Known rows, with every step that occurs
vamumem, sifi: [  0.2  -7.5  -1.2   0.5   1.6 -14.7 -14.9  -8.5  -5.1  -0.9   2.0  -7.8
  -3.4   6.0  -2.9  -0.4  14.7   3.2 -15.2  13.1   7.7   3.2  33.3  -3.0]
vamumem, mugal: [ -0.4 -22.5   4.5  -5.6   3.7 -25.1 -19.3  -6.4 -11.9   3.8   4.2 -11.8
   3.9 -18.7  -1.2  -2.4   1.2   5.6  -4.3  -3.8  -4.3   3.9  -4.2   2.2]
sifi, numisir, pesik: [ -7.9   6.9  -1.5   5.2   2.0   2.7   9.4 -12.4  19.5  -4.7  18.4 -11.2
   5.4  -8.0 -17.4  20.7  -8.9   4.4 -12.1 -14.7  14.5  -2.8  -4.8   2.3]
sifi, numisir: [-1.5  6.2 -4.0 -6.9 -4.1  3.0 -0.6 -4.4 -2.4  0.0 15.8 -8.7 -2.0  6.3
  8.0 22.3 -6.7  7.4  1.0 -8.4 18.1 -5.8 -3.6 -0.9]
lidi, vamumem, sifi, numisir: [-17.1  -6.0  -7.6 -22.4  -1.4  -4.9 -21.9  -4.8  -9.0   1.2  23.6  -6.2
 -12.4  17.3  -6.7  21.7   9.8  15.5 -16.8  10.0  21.6   4.1  37.6  -1.7]
lakit, lidi, numisir, rutav: [-24.5   8.3  -7.8  65.4  -6.0   5.7  -0.3   7.1  12.2  -8.7  13.8  -9.9
  15.9  24.4  42.9   8.3   1.4 -13.3  -2.3  -1.5  -8.7  11.2  -4.7 -15.5]
kazatus, lidi: [ -5.5   2.6  -7.1   1.7  -1.3 -20.0  -2.2  -6.2   5.4 -18.5  -0.6   3.6
   0.7  12.5  11.1   2.2  -0.6  -7.5   5.4   9.2  -6.9   1.3  -9.5   8.9]
kataf, numisir: [ -4.3  -0.9   5.4  -2.2  -1.7   5.6  -5.1   1.3   9.5   0.2 -10.1  26.8
   5.2  27.8   5.7   9.8   0.8   0.5  -2.2  -7.2   2.2  -4.4 -17.2  -7.5]
kataf, numisir, pesik, vamumem: [-12.3  -2.7  11.6  -6.9  -0.4   4.8  -3.6  -5.5  35.5  32.2 -13.5  31.3
  10.5  27.2 -25.9   6.5  -3.2   7.7  -6.7  -7.7 -14.7  -4.1 -23.1 -12.0]
vamumem, mugal, numisir, rutav: [ -7.1 -17.9  -7.2  15.9   6.0 -41.3 -17.1   0.8   8.8  -4.0  -0.7 -46.2
   8.7 -17.0  30.1 -16.3   5.7   8.7  -2.6   9.1  -5.6   8.8  -1.6   6.9]
lidi, vamumem, mugal, numisir: [-27.8 -25.3   1.4 -20.1   8.2 -20.6 -26.8   0.3  -7.5  10.0  10.6 -27.4
  -2.5 -15.0   9.2 -23.0   3.2  12.8  -2.9   3.0  -9.5  14.7   8.5   8.9]
kazatus, lidi, numisir, kataf, vamumem, pesik: [-34.7  16.8  -5.3  40.7   6.2 -24.4  15.1  -4.7  32.6 -31.7   3.0  13.2
  12.2  38.5  19.3   5.6 -15.3 -20.5  28.7   4.5 -11.1  14.2 -11.7  -9.6]
pesik, vamumem, sifi: [ -2.0  -9.1   1.7 -15.4  -2.0 -14.2 -24.8  -6.3  -1.1  35.7  -3.9  -2.4
  -4.0  18.7  -8.1  -3.8  13.5  12.9  -6.1  19.5  -5.2   0.1  31.5  -8.4]
kataf, vamumem, mugal, numisir: [ -5.1 -24.8  12.2  -7.6   4.0 -22.7 -19.7  -1.1  -1.5  32.0  -5.8 -30.1
  15.6  16.4  18.5 -19.6  -8.5   5.8  16.0   2.1 -18.9   6.2   5.2   8.6]
lidi, vamumem: [-17.5  -4.7  -2.0 -16.3   2.0   7.3  -6.9   8.2  -1.2   0.0   7.3  10.2
  -9.0   5.9 -10.9  -0.9   2.4   4.3  -2.1   3.8  -4.7   8.1   5.9   3.3]
lidi, vamumem, mugal: [-15.9 -26.1   2.1 -21.7   5.2 -16.8 -26.5   2.6 -12.6   5.0  11.1  -1.7
  -6.0 -13.9 -11.1  -1.8   4.1  10.4  -7.2   1.1  -7.2  11.7   2.0   5.4]
kataf, vamumem: [  4.5  -4.2   8.7  -5.3  -1.3   6.0  -0.8   7.1   4.2  23.2  -9.4   8.0
  10.9  35.8  -3.0   2.0  -8.2  -2.0  16.8   4.2 -14.6  -1.0   4.2   2.6]
lakit, lidi, numisir: [-28.4   8.0   2.2  45.2  -5.4  16.9  -3.2  -1.5  -1.5   4.4  18.5  -0.1
  12.2  21.4  34.7   3.1  -3.2 -14.7  -0.2 -13.3  -7.7   9.0  -2.6 -13.4]
kazatus, lidi, vamumem, rutav: [-18.0 -11.8 -13.2 -17.0   5.1  -7.7  -9.8   5.4   8.8 -21.9  10.2   5.7
 -11.5  25.2  -6.7   2.1  10.2   6.8  11.4 -12.5  -4.6  12.4 -17.5  13.7]
lakit, lidi, vamumem, sifi, numisir: [-27.3  -2.0  -0.3  -0.3  -4.8  14.5 -18.4  -2.9  -7.9   8.7  22.5  -6.9
   2.7  26.9   9.4  21.8   7.5  16.6 -15.6   3.1  13.1   4.6  35.6   8.9]
lidi, numisir, pesik, vamumem, rutav: [-23.2  -6.9  -2.0  16.2   6.3   4.8  -6.6  -5.0  26.9  24.6  20.7  -4.1
   0.9  17.1 -17.4  -0.6   4.2   1.4  -0.1 -32.0  -9.2  12.5 -18.6 -23.4]
mugal, numisir, kataf, vamumem: [-12.2  -0.4   5.9  21.5   7.1  -8.9   3.2  12.5  26.3   2.8 -16.0 -15.1
  16.9  26.9  23.3 -12.6  -4.6   7.5   7.5  -1.0 -10.8   4.4   7.8   3.1]
pesik, vamumem: [ -2.4  -3.0   3.4 -15.8  -3.6   0.1  -9.5   1.6   2.6  36.4  -5.6   6.0
  -0.8  12.8  -6.1  -3.2  -0.9  11.0   8.4   6.4 -15.0  -2.4  -3.9  -4.9]
vamumem, sifi, numisir, mugal: [ -9.7  -0.9   4.1 -10.1 -20.8 -10.2 -24.9 -13.9 -39.0  13.5  15.9 -25.4
   3.7  -2.2  -0.9  25.0  12.0  16.3 -18.8   1.4  12.9  -0.9  30.8  -2.4]
lakit, lidi, numisir, sifi: [-30.9   1.9  -6.2  76.8 -18.2  10.1  -9.0 -10.7 -25.9   3.4  20.0  -8.8
  17.4  24.6  32.9   7.6   1.8  -8.8   0.4  -6.9  -4.3  11.4  -3.2 -20.8]
mugal, numisir, kataf: [-16.6   4.7  -1.8  25.7   9.6 -15.0   2.7   5.7  20.6 -20.3  -5.5 -22.4
   6.9  -7.8  26.1 -16.5   3.1   9.7  -9.2  -4.9   3.9   5.4   3.5  -0.3]
numisir, pesik: [ -5.7   1.5   2.5  11.6   7.0  -0.2  10.6  -8.5  23.1  -5.7   2.9  -1.0
   7.5 -15.2 -25.7  -1.3  -2.2  -3.8 -13.1  -4.5  -1.6   3.4  -2.2   2.3]
sifi, numisir, pesik, vamumem: [-10.8   3.7   1.6 -10.0  -1.9   2.0  -0.2  -9.5  23.7  31.1  12.7  -4.5
   4.1   4.8 -22.6  16.9 -10.1  14.5  -4.5  -7.6   1.8  -4.4  -8.5  -4.0]
mugal, numisir: [-10.3   2.6  -0.9   2.7   3.7  -3.1   0.1  -1.1   5.0   3.7  -0.6 -26.4
   2.9  -2.8  23.0 -20.2  -1.1   1.7   3.0   1.2  -1.5   2.9   5.2   3.4]

Rows
[ -5.6  -5.4  13.1 -14.3 -21.8  -4.3 -25.0  -6.0 -32.5  36.4   6.2 -19.1
  16.2  33.2  -3.1  26.5   3.8  14.4  -1.5   6.6  -1.6  -1.5  34.2   0.3] -> kataf, vamumem, sifi, numisir, mugal
[ -6.2  -8.8   3.9  -3.1   2.7 -14.9 -13.7 -14.7  21.1  30.8  -0.7  -4.2
   2.9   4.0 -32.8  -4.6  11.5   9.8 -18.5  15.7  -9.7   4.2  28.1  -5.5] -> numisir, pesik, vamumem, sifi
[ -1.6 -22.4   2.1  13.1   4.8 -36.1 -17.0   8.9  11.2  18.7 -10.2 -39.1
  18.4  18.6  28.0 -14.4  -3.3   8.1  13.3  14.6 -20.0   8.2   3.5   8.0] -> kataf, vamumem, mugal, numisir, rutav
[-22.7   7.3 -11.9  22.8  -2.4 -22.8  -7.5  -7.4   1.8 -21.5  19.2   2.6
  -2.5  24.6  28.6   4.3  -1.5 -22.0   3.8   3.5  -7.8   8.7  -9.6 -15.6] -> kazatus, lidi, numisir
[ -9.5   2.2  -6.8  15.1   3.2 -23.0 -11.3  -5.6   8.3 -24.0  12.0 -13.0
  -0.9   5.9   9.1  25.7  10.8  17.6 -26.0  -0.3  31.7   0.1  28.5  -7.7] -> vamumem, sifi, numisir, kataf
[-34.2  11.2   3.8   7.3   1.9  31.1  16.0  -0.9  10.0   3.0   5.2   8.1
   7.4   1.7  -6.3  -5.7 -10.0   1.3  20.4  -1.2  -4.0  11.7   1.0  17.4] -> lakit, lidi, vamumem, pesik
[-12.0  -6.1   5.3  22.2   9.0 -23.2 -12.3   4.1  20.9   3.1 -14.5 -22.0
  14.6  32.3  21.4 -13.5   8.6  10.4  -7.2  11.3  -2.2   7.1  42.4  -0.3] -> mugal, numisir, kataf, vamumem, sifi
[ -0.1  -2.5 -12.6  -3.0  -8.7 -23.6 -21.3  -1.9   9.5  23.8   7.6 -20.2
  -1.7  27.8   8.3  23.3  11.2  22.3  -7.5  25.3   9.1  -3.0  24.6 -10.0] -> pesik, vamumem, sifi, numisir, rutav
[-26.8  -2.3  -5.6  42.1   3.6 -43.5 -19.5  -2.3  19.0 -25.1   5.5   6.1
   8.0  57.7  28.0   9.4   8.0 -14.4  -5.7  15.3  -8.2  13.0  26.9 -19.0] -> kazatus, lidi, numisir, kataf, vamumem, sifi
[-14.6  -8.8   0.3  -3.4   9.8   1.4  -0.3  -4.3  36.3  33.5   1.4 -30.0
   7.2   5.8 -13.5 -23.0   4.1  17.9   6.0 -26.8 -11.7   7.3 -12.5   3.0] -> mugal, numisir, pesik, vamumem, rutav
[  0.3 -11.6   3.6  17.2   8.4   0.4   1.5  16.6  24.9  -6.0 -11.3   2.7
  10.8  36.8  -3.2   7.2   4.1  14.6  12.1 -28.9  -1.5   6.0 -11.0   2.3] -> numisir, kataf, vamumem, rutav
[-18.1 -16.5   2.0  18.9  13.3 -38.0 -16.0  -2.8   9.4 -15.4  -1.9 -32.5
   8.6 -27.0  24.4 -17.4   4.1  13.9 -12.3  -8.9   1.0   9.4  -1.4   4.3] -> vamumem, mugal, numisir, kataf
[ -7.6 -23.8   9.6  -8.7   5.8 -24.8 -19.3 -11.9  15.9  34.1   0.6  -6.8
   7.7 -21.6 -31.5  -6.7  -2.1  13.1  -8.7  -5.1 -19.5   4.5  -9.2  -1.0] -> numisir, pesik, vamumem, mugal
[-13.4 -13.1  -6.7 -18.6   6.6  13.2  -7.8  11.9   3.4  -3.2  10.6   2.0
 -11.1  14.1 -16.8  -0.2  10.7  14.2   4.7 -21.9   3.2  11.3  -7.9   5.6] -> lidi, vamumem, rutav
[ -3.1  -5.5   6.1   1.5   2.0  -8.7  -5.3 -14.5  19.2  17.4  10.3 -11.5
  11.1  31.7 -21.3  23.0  -3.0   5.3  -9.2   2.8   9.1  -0.3  32.6  -0.7] -> kataf, vamumem, sifi, numisir, pesik
[ -2.7 -25.4   7.1 -20.4  -0.1 -25.2 -30.2  -5.1  -7.8  39.2  -2.1  -4.7
   0.9  -5.1  -6.8  -5.1  -0.3  15.7   4.3   3.1 -17.6   2.4  -8.2  -2.4] -> pesik, vamumem, mugal
[-13.6 -22.7   6.6 -19.0   3.0 -28.0 -30.5  -7.3  -2.7  45.5  -2.5 -31.2
   4.6  -6.7  15.5 -24.8  -0.2  17.5   7.3   6.0 -18.5   4.9  -2.1   1.8] -> pesik, vamumem, mugal, numisir
[-12.7 -18.1   6.1 -16.8   2.3 -23.0 -20.5 -18.7  11.8  36.4  16.9 -17.1
   6.2 -14.6 -22.7  15.9  -8.8  20.6  -8.2 -11.3  -1.4  -1.0 -13.2  -1.8] -> sifi, numisir, pesik, vamumem, mugal
[ -5.6  -4.0  -2.5 -23.4  -6.8 -12.7 -24.7 -11.2  -4.2  36.3  12.6 -11.0
  -4.4  24.9   0.6  18.8   6.4  21.7  -7.0  12.5  11.5  -6.4  26.3  -8.9] -> pesik, vamumem, sifi, numisir
[ -1.1  -8.3   5.6  19.8   6.5 -20.0 -11.3   6.3  15.7  -4.6 -14.2   2.7
  11.3  34.5  -1.9   6.3   9.4   9.0 -10.8  11.1  -1.9   4.0  35.8  -3.9] -> numisir, kataf, vamumem, sifi
[-10.7  -2.3  -9.3  33.4 -10.4 -11.7  -5.9 -10.1 -18.8   4.7   1.2 -34.2
   7.9  -0.1  20.9 -16.1   4.5   7.5   4.0   6.7   1.6   4.2   6.5  -2.6] -> mugal, numisir, sifi
[-33.3 -20.9  -2.4  22.5   3.7 -14.3 -19.9   8.1   8.8   5.1   5.5 -36.3
  15.5  -1.7  35.0 -17.8   4.9  15.6  -3.5   6.6 -16.9  17.8   3.1  17.8] -> lakit, lidi, vamumem, mugal, numisir, rutav
[-10.2   6.1   5.7 -11.4 -22.0   5.6 -10.9  -6.3 -32.8  13.2  14.5 -18.1
   8.8  -7.7   2.0  26.0  -3.1  13.1  -2.7 -11.8   4.0  -3.9  -4.5   0.3] -> sifi, numisir, mugal
[-19.3  -0.4   4.4  -0.9   5.3  -3.2   0.8  -6.9  30.6  36.8  -3.4 -21.2
   9.4  -2.9  -7.0 -24.0  -4.3   8.9  -1.6   1.2 -18.5   3.2   0.7   1.3] -> mugal, numisir, pesik, vamumem
[  5.9  -6.3  -6.7   7.8  -4.8 -19.3 -11.5   3.5  11.0   9.5   3.5 -18.6
   7.9  51.2  10.4  27.9   3.8  10.7  -0.4  23.2  10.2  -1.1  31.1  -2.1] -> kataf, vamumem, sifi, numisir, rutav
[-38.2 -17.0  13.0  35.9   0.1  -7.0 -22.2 -15.0  13.4  39.8  19.2  -6.4
  20.6   0.2   3.0  -3.2  -5.6  -2.3  -9.0 -16.8 -26.8  13.3 -11.9 -14.5] -> lakit, lidi, numisir, pesik, vamumem, mugal
[-11.6   8.7  -5.2  16.2   1.7  -8.7   3.4   2.1  13.6 -24.7   9.3  -4.9
   1.6  -0.6  11.4  26.3  -3.7  15.8 -11.7 -13.1  24.0  -3.4  -5.4  -3.6] -> sifi, numisir, kataf
[ -7.4  -0.9  -1.8   5.4   2.9 -12.5  -4.0 -21.3  13.7  -4.9  20.3 -18.1
   1.7  -3.1 -19.7  20.1   4.7   6.7 -26.9  -0.8  22.9  -0.5  28.4  -1.1] -> vamumem, sifi, numisir, pesik
[-32.8 -22.7   4.2  -8.0  15.9 -20.2 -15.0  -8.2  15.2   5.3  13.6 -30.1
   4.0 -29.0 -14.3 -23.9   0.3   8.5 -16.1  -4.3 -12.3  16.8   6.4  11.6] -> lidi, vamumem, mugal, numisir, pesik
[-10.2  -9.0   2.6  17.7  12.2  -2.7   1.3  16.0  31.1   0.0 -11.9 -22.8
  13.7  35.5  18.4 -12.0   2.3  16.7  15.8 -27.5  -2.9   7.6  -6.1   4.6] -> mugal, numisir, kataf, vamumem, rutav
[-33.7  -0.9   2.2  11.5   1.1  14.2  -7.5 -12.6  14.8   4.3  25.2  -7.0
  10.2  12.2 -15.2  20.0   5.2  12.6 -26.8  -3.9  11.7   8.0  34.1  12.1] -> lakit, lidi, vamumem, sifi, numisir, pesik
[-14.5 -25.0  15.5 -11.2   3.6 -19.6 -24.0 -11.2  24.8  36.2  -9.0  19.5
  12.3   6.8 -25.6   3.1  -1.3  13.4 -12.2 -10.0 -18.8   0.5 -26.8  -9.0] -> kataf, numisir, pesik, vamumem, mugal
[-32.4 -17.5  14.6  59.1   2.9 -12.8 -21.6   5.9   8.1   5.6   7.3  -0.3
  28.4  31.5  34.2   8.3  -7.5  -2.6   0.3 -18.4 -18.2  13.9  -3.9 -11.3] -> lakit, lidi, numisir, kataf, vamumem, mugal
[-20.8   7.4 -22.1  41.6  -3.3 -35.1  -6.0   1.3  16.3 -34.8  15.0  -5.6
   0.2  27.3  37.0  10.0   3.3 -21.8   1.7  16.7  -9.3  12.3 -11.5 -16.8] -> kazatus, lidi, numisir, rutav
